Each row was made from one walk, in order. Every step used is in the known rows, and no mark comes twice. Write each row's walk.
Known rows:
Y/K/F/Z/A: [ -1.4  11.3   4.5   0.9 -29.6  -5.6 -18.3 -33.5   7.6  18.1   4.4   9.1
 -24.0   0.1 -35.7  21.2   5.9 -34.3  21.3 -11.8 -30.3  -2.1   5.9 -20.4
  -8.1]
K/F: [-31.7  39.7 -26.5 -37.7  14.1 -31.1 -33.7 -11.1  18.0   8.6  -5.1  -5.1
  27.4   4.6 -31.3   0.6 -41.0 -13.8  -5.4 -27.4 -21.0 -19.9   3.3  11.8
 -37.5]
Y/K/F/B/A/Z: [  7.0   9.6  -7.7 -11.9 -28.9   2.3  -9.8 -33.9 -12.9  30.4  11.2  18.3
  -8.1  24.7 -33.4  25.3 -19.9 -48.9   9.7 -23.0 -14.9  -5.1  25.7 -14.5
  14.0]
B/F/A/Z: [-11.6  44.0  12.0   0.4 -11.7  12.9 -13.0  -0.9  19.1 -10.6 -21.4  19.8
 -11.0  16.8 -45.2 -21.6 -44.9  -9.5  25.4  17.3 -16.8 -29.6  -7.4  -5.8
  -2.7]
X/Y/K/F: [ -5.0  28.9  18.8 -29.2  15.9 -19.4 -11.2 -33.9  34.0  -8.5 -19.7 -30.9
 -46.7   3.8 -26.0  20.5  -5.7 -25.1  -3.5 -17.0 -45.9  20.9   6.6  -9.4
 -31.3]
F/A: [-42.3  17.4  30.2   1.8  20.1  23.4 -25.8   9.1  -4.7 -12.9 -26.8  28.3
 -19.0  -1.3 -30.7 -35.9   2.4 -10.1  29.4   7.3 -30.5  16.4  25.5 -51.3
  25.0]
A/B/F/K: [ -6.8  27.9 -27.5  25.0 -11.6 -31.6   0.9 -26.6   5.2  21.3  -6.2  17.1
 -16.3  51.8 -17.5  18.0 -69.2  -4.2   5.5  -8.5  15.4   5.4  13.8 -15.6
  36.7]
A/B/F/K/Y: [  0.2  17.4 -28.7  15.6 -12.0 -30.6   2.3 -13.5  16.4  17.0 -10.1  11.0
 -21.2  48.6 -28.0  19.0 -66.3  -1.1  -2.2 -13.4   2.5  -1.9  18.9  -5.8
  25.0]
Z/A/B: [-34.0   9.7  42.0  17.2  -2.8 -15.1  -6.5  10.5 -21.0  22.5 -38.0 -14.6
 -26.4  15.2  -5.0   8.0 -24.4   2.9   6.0  12.8 -28.6  26.9   8.7 -33.9
  18.0]
B/F/Y: [-28.3  54.2 -23.8 -43.9  16.3  -1.8  13.7 -17.7  46.8 -13.5 -26.8 -13.5
  -6.2  14.0  -7.1 -31.0 -33.7   8.7 -10.7 -10.0 -47.7 -10.2  11.9  16.7
 -36.8]
F/Z/A/B: [  1.9  21.7  19.8  15.8 -35.0  -5.8 -18.3  31.4  -0.2   7.5 -14.3   7.0
 -40.6  16.5 -28.9  15.7 -27.3  32.2  30.4  18.4 -42.6  17.3  19.9 -42.0
  33.6]
H/F/B/A/Z: [ -9.4  49.8 -12.3 -51.0 -20.9   0.8  -4.4  16.5 -10.5  32.3  -6.2  -8.0
  -7.0  47.1 -27.7  -0.1 -33.1 -17.2 -24.2 -13.9 -29.4 -43.6  25.6   0.0
   6.7]
X/Y/F/K: [-36.1  22.1  -4.6 -42.1  16.3  -9.3 -25.9 -21.5  37.0 -22.3 -16.6 -22.6
 -33.7   9.0 -21.4  29.3  -2.7   6.3 -26.8  23.1 -74.6   1.2  10.1 -11.8
 -11.9]
Y/K: [-30.1  42.2  19.4   6.7   4.2  -3.3  -6.0 -34.7  31.5  18.8   2.5  33.1
 -29.0  12.7 -19.8   8.3   2.3 -30.2  25.3 -19.7 -24.8  53.9  -5.2 -25.5
  18.2]
Y/K/F/B: [ -2.9  13.6 -23.2  -6.8 -10.4 -17.1  -5.1 -30.6   4.7  24.6   8.7  11.6
  -7.0  21.5 -24.6  30.2 -12.4 -53.5   4.8 -40.9 -19.3   1.1  22.3 -12.4
  10.5]
F/B: [-14.2  41.7 -26.8 -15.5   9.8 -19.2   3.2  35.2   6.8   8.3  -7.6  18.5
   2.3  44.5  -7.3  15.6 -46.9  -7.7   0.3 -37.0 -41.1  24.7  42.8 -17.6
  44.3]
B/A: [-32.0  54.6  37.1 -48.7   6.4  22.9 -15.2   0.9 -16.6   5.9 -16.0  36.3
  -1.9   2.5  -7.5 -63.0 -25.5   9.3  -6.4  20.2 -20.3  21.7  20.1  -8.5
  -4.7]
A/B/F: [ -0.5  45.0 -19.3  13.6   2.7 -41.0   5.9   0.8  15.8  21.1 -12.4   4.4
 -12.3  45.2 -15.6  12.8 -87.4   3.1  -7.1 -18.0  14.1   0.4   6.6   0.6
  34.0]
K/Y/F: [-32.4  19.1 -20.1 -61.5  14.3  -8.0 -27.0  39.7  62.7  -8.8 -12.4  -4.0
  -6.8  -3.9 -50.0  15.0 -18.8  18.7 -47.5  -9.4 -87.3 -20.7  10.2  34.3
 -30.1]
X/Y: [-24.4  55.5  29.3 -37.6  36.0 -19.1 -12.7   1.7  47.2 -22.2 -31.9 -25.7
 -41.2  10.8 -15.0   1.9 -23.6  11.5  -0.4  -6.6 -58.5  44.1   3.8 -10.1
 -22.4]
X/Y/F/A: [-26.6  19.3  14.2 -42.6  26.7  -2.1 -24.2   6.5  27.3 -30.9 -32.4 -31.7
 -38.2  -5.0 -28.0  13.3  -3.6   5.2 -32.4  24.2 -74.8 -13.8  16.9 -16.2
  -6.4]
H/F: [-42.3  70.4  -6.2 -41.1  10.6 -19.6 -16.4  -2.3  34.9  23.9 -10.7 -12.3
  -7.4  25.7 -26.0  -6.7 -16.8 -10.1 -17.0 -18.4 -31.6 -19.4 -15.6   6.4
 -24.7]
Y/K/F: [-19.3  24.8  -5.3  -7.4  -3.1 -13.8 -17.8 -46.2  18.9  21.8   6.0  13.5
  -8.2   6.7 -29.5  16.8  -3.7 -45.6  11.9 -29.9 -16.8   9.8  -1.6  -9.7
  -9.2]
Z/A/B/F/K: [-24.2   2.6  25.9  22.7 -22.7 -13.3  -0.2  -9.6 -24.0  18.8 -34.2 -11.0
 -23.3  20.5  -7.3   5.7 -25.7  -5.4   7.1  22.9 -20.8   2.4   4.5 -27.1
   7.5]

Which walk is each row?
[ 19.4  46.1 -24.2  20.1 -17.0 -35.8   1.5  11.5  17.6  16.4  -5.1  10.8
 -22.0  47.3 -27.3  20.1 -87.2  15.6   4.0 -13.2   8.5  -4.9  14.8  -6.5
  43.7] -> A/B/F/Z
[-17.0  45.1   4.1  -4.2   6.1   2.2  -4.3   1.7  17.7 -16.6 -26.8  15.7
  -3.9   5.6 -29.7 -39.5 -31.5 -12.0   7.2   6.0 -17.0 -29.7  -1.7  -1.6
 -10.9] -> B/F/A
[-49.5  48.5 -19.4 -68.1  18.3  -0.5  -3.2 -19.6  37.1  15.8 -23.2 -38.4
 -21.4  20.0 -13.4 -15.0   3.9  -3.4 -22.5 -20.8 -59.5 -17.9  18.0  -3.1
 -35.0] -> H/F/Y
[-29.1  -1.7 -10.1 -52.2  12.0   9.2 -29.4  41.6  42.5 -15.2 -19.9  -1.1
 -14.6 -10.9 -56.8   2.1  -1.9   8.6 -40.1   0.2 -85.9 -35.7  23.3  14.1
 -18.5] -> K/Y/F/A
[-26.1  -5.7  -4.1 -48.8   0.0  17.4 -36.3  39.2  42.3 -11.5 -16.0   1.1
 -19.1  -2.7 -68.9  16.7 -11.1  11.2 -27.7   6.9 -85.2 -34.4  19.6  11.0
 -12.1] -> K/Y/F/A/Z
[ -2.2  13.0  26.2 -20.4  14.6  -5.7 -13.1 -32.8  21.7 -14.0 -25.8 -30.4
 -51.8  -1.5 -30.4  12.9   6.3 -31.8   2.5 -10.5 -44.9  12.9  15.4 -22.2
 -22.2] -> X/Y/K/F/A
[ -5.0  -3.1 -15.8 -42.5 -16.4  -6.1 -24.4  53.2  42.4  -2.2 -14.6 -11.3
 -25.5   1.6 -57.0  31.2 -20.3  30.9 -41.5   3.8 -87.5 -34.4  24.0  18.4
  -9.4] -> K/Y/F/Z/A/B
[ -5.6  -7.7   0.2  15.0  -9.1  -3.9 -16.0 -45.1 -10.3  23.0  -0.6  13.3
 -21.6   9.5 -36.7  15.7  -2.2 -54.9  17.2 -23.4  -2.4  -2.9  20.3 -34.1
  18.2] -> Y/K/F/A/B
[-20.3  16.0  31.8  17.3 -12.8 -19.4   2.3   7.6 -15.5  18.9 -40.8 -20.3
 -20.7  16.4  -7.2   2.4 -38.4   0.4  -3.0  16.7 -21.4   0.2  -1.5 -15.2
   4.2] -> Z/A/B/F
[  3.1  10.9 -18.5 -14.8 -26.1 -24.3 -32.8   8.8  -7.3  11.7  -7.6 -16.0
   1.7   5.3 -38.8  19.4 -39.2   3.9   4.8  -6.8 -28.7 -37.9  18.6  -9.7
 -16.3] -> K/F/Z/A/B
[-15.5   2.2   6.2   2.8  -5.7   3.1 -18.4 -45.3  -0.4  14.1  -2.6  15.8
 -15.7  -1.7 -36.6   4.9  11.2 -53.1  18.4 -20.5 -16.0  -2.5  12.3 -28.9
   1.2] -> Y/K/F/A
[-45.8   9.3  -5.3 -21.1  -4.8  21.2 -46.0   7.5   7.9  -4.6  -5.4  15.8
  -2.8   4.0 -50.0  24.3 -14.2   2.5 -10.8  41.0 -57.6 -38.7   8.4 -23.1
  33.9] -> Y/F/A/Z
[-11.0  36.6  27.2  -2.4 -29.1   4.9 -24.0  33.6  13.7  -3.1 -16.6  12.5
 -32.5   1.2 -29.2   0.4  -8.5  31.9  34.4  22.3 -60.7  18.4   8.2 -34.3
   9.0] -> F/Z/A
[-22.7   6.1  -1.7 -18.1  -5.6   5.5 -47.5 -12.3  -9.5   1.9 -10.3   1.5
  10.5   5.6 -57.0   2.2 -30.2 -22.3  23.5  -4.4 -18.1 -37.8  16.4 -19.7
 -13.4] -> K/F/A/Z
[-25.2  51.0  47.9 -41.5 -16.4  39.4 -28.3  -2.8 -14.5  12.6  -5.8  40.3
 -10.2  17.9 -30.3 -35.4 -42.8  14.2  19.1  34.8 -17.9  22.0  11.2 -14.4
   7.4] -> B/A/Z
[-30.7  42.2   2.9 -52.0  29.8 -19.2 -22.0   3.9  46.9 -22.2 -24.3 -34.9
 -29.4   2.6 -21.6  24.4 -19.7  12.2 -39.5  14.6 -76.0  -1.4   1.9   4.4
 -16.0] -> X/Y/F
[-13.2   0.4  11.3   6.5 -17.1  11.3 -26.2 -46.5   0.5  18.1   3.2  18.1
 -20.3   5.9 -48.0  19.6   3.5 -50.9  31.2 -13.7 -14.7  -1.6   8.6 -32.1
   6.3] -> Y/K/F/A/Z
[  6.8   4.2  21.3 -10.5   8.9 -13.8  -9.1 -33.4  12.1  -6.2 -24.7 -32.9
 -57.2   8.8 -29.5  25.2  -7.2 -31.0  -1.7 -13.9 -33.9  10.5  24.9 -27.8
  -6.2] -> X/Y/K/F/A/B
[  2.2  18.7 -31.9 -47.8 -17.0  -9.0 -22.9   7.4 -27.4  17.3  -1.1   0.6
  27.1  26.7 -31.7   8.6 -57.0 -20.0 -13.6 -21.6 -18.4 -43.3  43.5   5.3
  -6.4] -> K/F/B/A/Z
[-32.7  35.7  16.4 -23.0 -10.3  15.0 -28.8  -2.9   7.4  18.1 -16.0  -6.5
 -24.2  25.1 -52.1  -4.1  -5.7 -19.8  12.4   7.0 -29.2 -39.0  -0.8 -25.3
  -1.0] -> H/F/A/Z
[-18.9  44.2 -17.0 -32.4   6.7   3.6  20.7 -37.4  44.4  -5.4 -20.2  -7.6
 -19.7  13.7  -8.5 -20.0 -17.5 -10.7  -5.2 -13.1 -42.2  -3.3   9.6   9.8
 -29.7] -> B/F/Y/K
[-20.0  22.9 -35.5 -48.9 -15.3   5.9 -19.2  26.9  -9.1  12.2   4.9  15.4
  13.7  25.8 -25.0  28.7 -42.4   2.1 -48.3  21.5 -58.2 -44.7  35.1   2.5
  41.2] -> Y/F/B/A/Z
[-17.9  -3.0  29.7  13.0 -16.1  -6.7  14.5 -14.8 -17.9  22.1 -40.9 -28.9
 -35.5  13.8  -3.1   6.0 -17.0  -8.2  -2.3  13.4 -31.8   6.3  15.5 -24.9
   4.4] -> Z/A/B/F/Y/K
[ -0.8  22.8 -25.8   5.2   1.2 -23.3  18.5 -25.1  14.7  21.5 -17.2  -7.7
 -30.4  43.5  -9.1  16.1 -60.1  -5.4  -9.4 -21.5  -2.7   9.0  29.8 -11.4
  31.2] -> A/B/F/Y/K
[  1.8  32.4   0.7 -31.1 -19.7  17.0  -1.2  31.1 -28.9  15.3  -4.8  30.7
  -1.6  46.4 -17.8  -1.3 -54.6  -2.3   3.2  -6.1 -30.2  10.1  55.1 -19.5
  48.2] -> F/B/A/Z
[-62.5  17.8 -39.8 -27.1  -3.1  -2.2 -38.8 -30.2  21.4   2.5   8.9  27.0
   8.0  13.4 -25.2  27.8   1.4  -0.2 -21.0  29.8 -58.9 -17.8   5.5 -14.3
  16.7] -> Y/F/K
